Each row was made from one walk, in order. Every step used is in the known rows, and no mark comes twice. Write each row's walk.
Known rows:
ketan-zural: [  7   3  -6  -6  -8  -1 -10  -4   8   7  -3  -2  -8   7   2  -2  -3   4
   3  -5  -7   0 -11   0  -3  10   1   2  -8  -8 -10]
puleg-zural-kizor: [  7  -4  -2  11   0 -10 -13 -10  11   0  -3  -3  -5  12 -10   7  -7  10
   0  -4 -14  -4 -12  12  -7   3 -16   0 -19   0  -9]
zural-kizor-renil-gigepu: [-15   1  23  -6   9  -3  13  12   8  -4  -8  -4  -2  12   9  11 -10  11
   7  -6  -2   1 -11 -12 -20  -3 -20  17 -18   5   1]
selobem-tiga-renil: [ 2 10  2 -2 -3 -1  5 -9  5  7 -8  1  7  2  7 -1 -8  5 -3 -6 25 -5  0 -6
  6  7 -5 -6 -1 19  4]
kizor-renil-tiga: [-14  -1   9  -5  11  -8  13  11   4   6  -1   7   0 -11   5   7  -5   6
  -2  -9  13  10  -9  -3 -11   9  -9   1  -8  22  12]
renil-gigepu: [ -9  -1   8  -7   8   3  11   4   3  -5  -4   0  -3   9   9   0  -2  -2
   4   1  -2  -7  -5 -11  -6  -9  -6   7  -7  -3   7]
daza-gigepu-renil-tiga-zural: [-12  -1  10  -6  28  -6  11  13   9   0   3  11  -5  18  15  10 -19   2
   5 -14  15 -12  -7 -11 -12  -1 -13   8  -5  22  14]
ketan-zural-puleg: [ 10  -1 -15  -3  -7   9  -8  -2   7  12  -9   4 -19  12   0   1  -7  -2
  -4   1 -14  -8 -16  -5  -9  11  -6   5  -7 -10 -17]
dupi-puleg-daza-gigepu-renil-tiga-zural: [ -4  -2   9  11  41  -1   4  23  19  -9  -1  15 -14  21  29   1 -28   7
  -4 -16   3   0  -8  -1 -26  -5  -5  22 -15  29  23]
daza-puleg-zural-kizor: [ 14   7  -1   6   8 -14 -17 -10  14   5  -5  -1  -2  12  -5  -5  -4  18
  -6  -8 -23  -3  -9  14 -13  11 -18   7 -22  -6   0]
dupi-puleg-zural-kizor-renil-tiga: [  1  -4   6  11  20 -14  -4   5  22  -1  -7   2  -7  -2   0  13 -12  26
  -8 -14 -11  11 -22  14 -23  19 -20   8 -30  16  11]
zural-kizor-renil: [ -7   3  15   1  -1  -7   3   8   7   2  -4  -5   1   2   1  10  -9  11
   4  -6   0   8  -5  -2 -11   7 -15  11 -11  10  -5]
puleg-zural-kizor-renil: [  1  -3  11   3   4 -12  -8  -4  16   8  -5  -5  -6  10  -6  10 -12  13
   4 -11 -11   2 -11   4 -15   7 -21   6 -22  11  -4]
mana-tiga-zural-kizor: [  8  -4   2   1  -8 -10  -4   9   1  -2  -1 -14   0   3  -7  12  -6   4
   9   4   5   7   1  11   5   6 -16  -9  -4   8   0]
puleg-zural-kizor-renil-tiga-selobem: [-10  -2   2   9   5 -16  10   2  15  10   4   8   6  -4  -7  22 -10  18
   6 -18   2   8 -13  11  -8  21 -23   4 -19  28   5]
tiga-renil-gigepu: [-10   4  20 -13   8   7   7   1   7   1  -4   6 -11  11  15   5  -4   0
   6  -6   9  -8  -5 -15   0  -6 -14   6  -2   4  11]
selobem-tiga-zural-puleg-daza-gigepu-renil: [  2   0  -7  11  21   7   9   7  13   7 -10  10 -10  38  24  -5 -41  -7
  -3  -6   9 -23  -2 -17 -25 -12  -7  17 -10  32   1]
zural-puleg: [  4  -5 -10   3   0   9   2  -1   1   5  -5   6 -12   4  -1   2  -4  -6
  -7   7  -8  -8  -3  -5  -8   1  -6   2   1  -3  -7]
ketan-zural-puleg-daza-gigepu: [  4   6  -8  10   7  12  -5   7  11   8 -12  20 -25  29  20  -5 -22  -5
  -1  -8 -18  -8 -16 -14 -28  -5 -12  21 -15   8  -9]
ketan-zural-puleg-dupi: [ 18  -1 -21  -5  -2  14 -13  -2  13   2 -17  11 -27  11   7  -1  -5   4
  -5  -5 -31  -5 -10  -9  -4  15  -3   8 -13 -15 -11]
dupi-puleg-zural-kizor-renil-tiga-mana: [  0   0   6  14  11 -18  -5   0  22   3 -13  10  -6  -9 -10  12 -11  33
  -2 -14   4  13 -14  10 -12  26 -23  11 -25  15   8]
daza-puleg-zural-kizor-renil-tiga: [  2   5   6   1  20 -22  -4   2  17  10  -7   6  -2   3   0   3 -10  24
  -8 -16 -11   7 -19  10 -25  18 -27   8 -30  16  11]
selobem-tiga-renil-kizor: [  2   9  11   6   5  -2   3  -2   8   1 -11  -7   0   9  12  -3  -2   6
   2 -11  32 -15 -10 -18   1   2 -12   0 -12  19  12]
dupi-puleg-zural-kizor-renil-gigepu: [  2  -4  18   1  23  -3  -3   2  24  -4 -10  -7 -13  14  10   9 -13  21
   0 -12 -25  -2 -17  -1 -25   5 -20  20 -32   2   9]
ketan-zural-kizor: [  6   5  -3   3 -12  -5 -12  -1   9   0  -6  -4  -6  11  -2   6  -5  12
   4  -3  -9   4 -16   6  -8  14 -10   7 -16  -9 -19]
zural-puleg-daza-tiga: [ -4   3 -16  12   9   3   5  12   0  -6  -3   9  -9   1   9  -1 -18  -5
 -14  10   4   4 -11   3 -20  -3   3   6  -3  12   1]
daza-gigepu: [ -6   9   8   2  10   3   5   3   0  -2  -2  10  -1   9  11   3  -4   1
   7  -8  -1  -7  -1 -11  -8  -5 -11  10  -3   6   6]
tiga-renil: [-2  5 12 -7  0  3 -4 -3  6  7  1  5 -7  1  6  4 -1  0  2 -7 12  0  1 -5
  6  3 -9 -1  4  8  3]
gigepu-renil: [-7 -4  5 -5  9  5  6 -1  4 -5 -2 -5 -6 10 10  2 -8  2  5 -1 13 -8 -3 -8
 -8 -9  0  7 -3  5 -4]
zural-puleg-daza-gigepu-renil-tiga-mana: [-21   2   0  18  20   8  21  10   7  -2 -18  32 -19  15  17   1 -27   4
   1  -6  28  -8  -9 -19 -27 -11 -18  24 -11  31   2]
puleg-zural: [  7  -6  -5   2   4  -4 -11 -12   9   6  -1  -2  -7   7  -7  -2  -5   2
   0  -6 -10  -6  -7   5  -3   0  -5  -4 -10   3   1]
puleg-daza-gigepu: [ -8   8   7  15  14   4   3  10   3  -5  -5  16  -5  16  19  -6 -15  -3
   2  -9  -4  -1   0  -8 -17 -14  -7  18  -8  18   6]

Which walk is each row?
[ 15  10  -5  -6  16   0  -8   2   9  -5 -11   8  -4  -1  12 -13   5  13
  -7 -10 -27   1   7  -1   0  11   2  11 -10 -11  12]  daza-puleg-dupi
[ -1 -10   1  -8  13  -7   5  16   8  21   3   9 -12   3  -2  12 -17  -4
  -8  -6   0   1  -7  -3 -11  17 -13  -3  -1  19  10]  kizor-renil-tiga-zural-puleg
[-19  -2  -1  14  29  11  20  15   7  -7 -12  25 -21  21  28   3 -27  -2
  -4  -6  14 -11 -17 -17 -37 -18 -17  22 -15  33   5]  zural-puleg-daza-gigepu-renil-tiga
[ -6   9   6  11  16   3   1  15   8  -7  -6   6 -24  10  20   0 -14  -5
  -6  -3  21  -7 -18 -15 -19  -6 -13  11 -10  21  13]  zural-puleg-daza-tiga-renil-kizor
[  2   4  -5 -10   9 -14  -3  10   2  -1  12  -5   5  -1  -3   7  -9   0
  -3   2   7   1  -1  10   4  14   7  -7   5   2  11]  daza-tiga-zural
[ -7   8   9  -8   4   2  14  -5   7   2 -11   1   2  12  17   0 -10   4
   1  -4  23 -12  -5 -16  -1  -1  -9   1  -6  15  10]  selobem-tiga-renil-gigepu
[ -8   4  18 -12   1  -3   3   9  16   2 -11  -6 -11  19  10   9 -12  14
  10 -10 -10   2 -21 -12 -21   8 -20  18 -26  -2  -8]  ketan-zural-kizor-renil-gigepu
[-13  -1  20 -15  14   2  15  11   6   2  -4  -2  -6   7  14   4  -7   1
   6  -7   0  -2  -5 -17 -14  -6 -10  11  -9   8  11]  kizor-renil-gigepu
[  1   8  -8  13  19  -1  -2  15   7 -19   0   2  -1  -7  17  -5 -12   8
 -14   3   0  15  -7  13 -17   4  15  12  -8   9  15]  dupi-puleg-daza-tiga
[-13   7  18 -16  17 -17   9  22  11  -5   4  -9   3  10   6  18 -19   9
   5  -4   3   3 -11  -2 -13  12 -13   9 -13   7  13]  daza-tiga-zural-kizor-renil-gigepu
[ -5  -2  24 -11  11 -12   3  16  14   6   0  -7  -4  20   4  13 -17   6
   8  -9 -10   0  -3  -7 -11   3 -19  11 -14   5   7]  tiga-zural-kizor-renil-gigepu
[ -3   2  -5  -1 -10   5  17   3  -6  -1   3  -5   8 -15   2  11   9   0
  15   1  15   7   9   2  11   3  -6  -3   7  17   4]  mana-tiga-selobem
[  5 -10 -12   0   8  -5   0  10   4  13   4  12 -10   5  -7   8 -14  -7
 -11   1  -3  -4  -8   4  -4  14  -8  -8   2   8   5]  renil-tiga-zural-puleg
[-16  12  14 -18  14   0  12   6   4  -9   0   3  -4   0  16  10  -6   4
   3  -2  22  -3 -10 -11  -4   1  -7   3  -2   7  16]  daza-tiga-renil-gigepu
[ -1   5  11  -9  -5   5   5  -1  -2   1  -5  -4  -8  -9   8   7   4   0
  12  -1  26   6   1  -6   8  -2 -17  -8   5  19   7]  mana-tiga-renil
[-11   1  -7   5   1  -5  17   6  -1   3   8  14  12 -14  -1  12   4   6
   2  -8  13   6  -2   6   6  15  -3  -1   2  17   9]  renil-tiga-selobem
[  5   3   7   0  -1 -18   0   7  12  12  -2 -12  14  11  -2   7 -22  11
  -1  -8   6   2  -1   2  -4  18  -9   1 -11  19   0]  selobem-tiga-zural-kizor-renil
[ 17  -5  -5   7  14  -1 -16 -10  16  -1  -3  -2 -10   3   0  -2  -3  11
  -7  -7 -22  -4  -7  10  -7   7   0   3 -14  -3   9]  dupi-puleg-zural
[-18   4   8   6   0 -12  20  14   7   4   5   9  12 -11  -1  23  -6  17
   5 -13  11  15  -6   5  -5  21 -18  10 -10  26   4]  zural-kizor-renil-tiga-selobem
[-14   8   5  -3  17   8  11  13   6  -5  -6  14 -20  12  24   4 -21  -7
  -7   4  14  -4 -14 -13 -21  -9 -10  12  -6  16  12]  zural-puleg-daza-tiga-renil-gigepu
[-15   0  14  15  27 -10   7  21  14  -9  -1  15  -8  30  19   9 -33   8
   4 -14  12  -1 -12   0 -26  -8 -20  19 -20  33   7]  puleg-daza-gigepu-renil-tiga-zural-kizor
[  6   1 -13  -8   7  -5  -3   8   2   5   7   0  -7   3  -4   9 -15  -5
 -10   7  -1  -7  -4   5  -3  14   2  -6   8   0   4]  daza-tiga-zural-puleg
[ 10  -2  10   8  13  -7 -14  -2  23   1  -7  -7 -10   5   1   8 -11  21
  -2 -13 -23   5 -11   8 -19  14 -16  13 -26   5   3]  dupi-puleg-zural-kizor-renil
[  2   5  19  -9  22 -14  -1   0  21   7 -10  -4  -8  19   8   0 -11  19
   0 -15 -24  -6 -13  -4 -27   3 -27  19 -31   3  10]  daza-puleg-zural-kizor-renil-gigepu
[ -2 -10   0   6  17  -7   1  23  13  18   2  14 -18   9   7   3 -29  -9
 -11  -8  -2   8  -8   0 -20   6 -10   4  -7  31  11]  kizor-renil-tiga-zural-puleg-daza
[-13   6  12  -4  18   9  12   1   5  -6  -6   5  -6  18  21   4 -11   4
  11  -9  11 -15  -3 -19 -16 -14 -10  18  -7  13   1]  daza-gigepu-renil
[ -2   3  21  -3   2   4   5   7   0  -4  -9 -12 -16   0  14   3   9   0
  16  -7  33  -3  -7 -18   3  -8 -23  -4  -6  20  15]  mana-tiga-renil-kizor
[-14   2   8  17  38   7  14  18  13 -19  -9  18 -12  12  35  -1 -20  11
  -4 -13   9   0 -14  -7 -33 -11  -5  27 -20  29  19]  dupi-puleg-daza-gigepu-renil-tiga
[ 16  -5 -19   2  -2  -3  -1  -2   6  16  -4  -2   2  14  -5   0 -20  -6
 -11   4  -1 -15   1  -2   0  12   0  -8   2   7  -2]  selobem-tiga-zural-puleg
[ -8  -1   7   7  28  -3   7  26  12  15  -1  26 -17  18  17   5 -32  -7
  -5 -16  -3   0  -9 -11 -28   1 -19  15 -11  36  16]  kizor-renil-tiga-zural-puleg-daza-gigepu
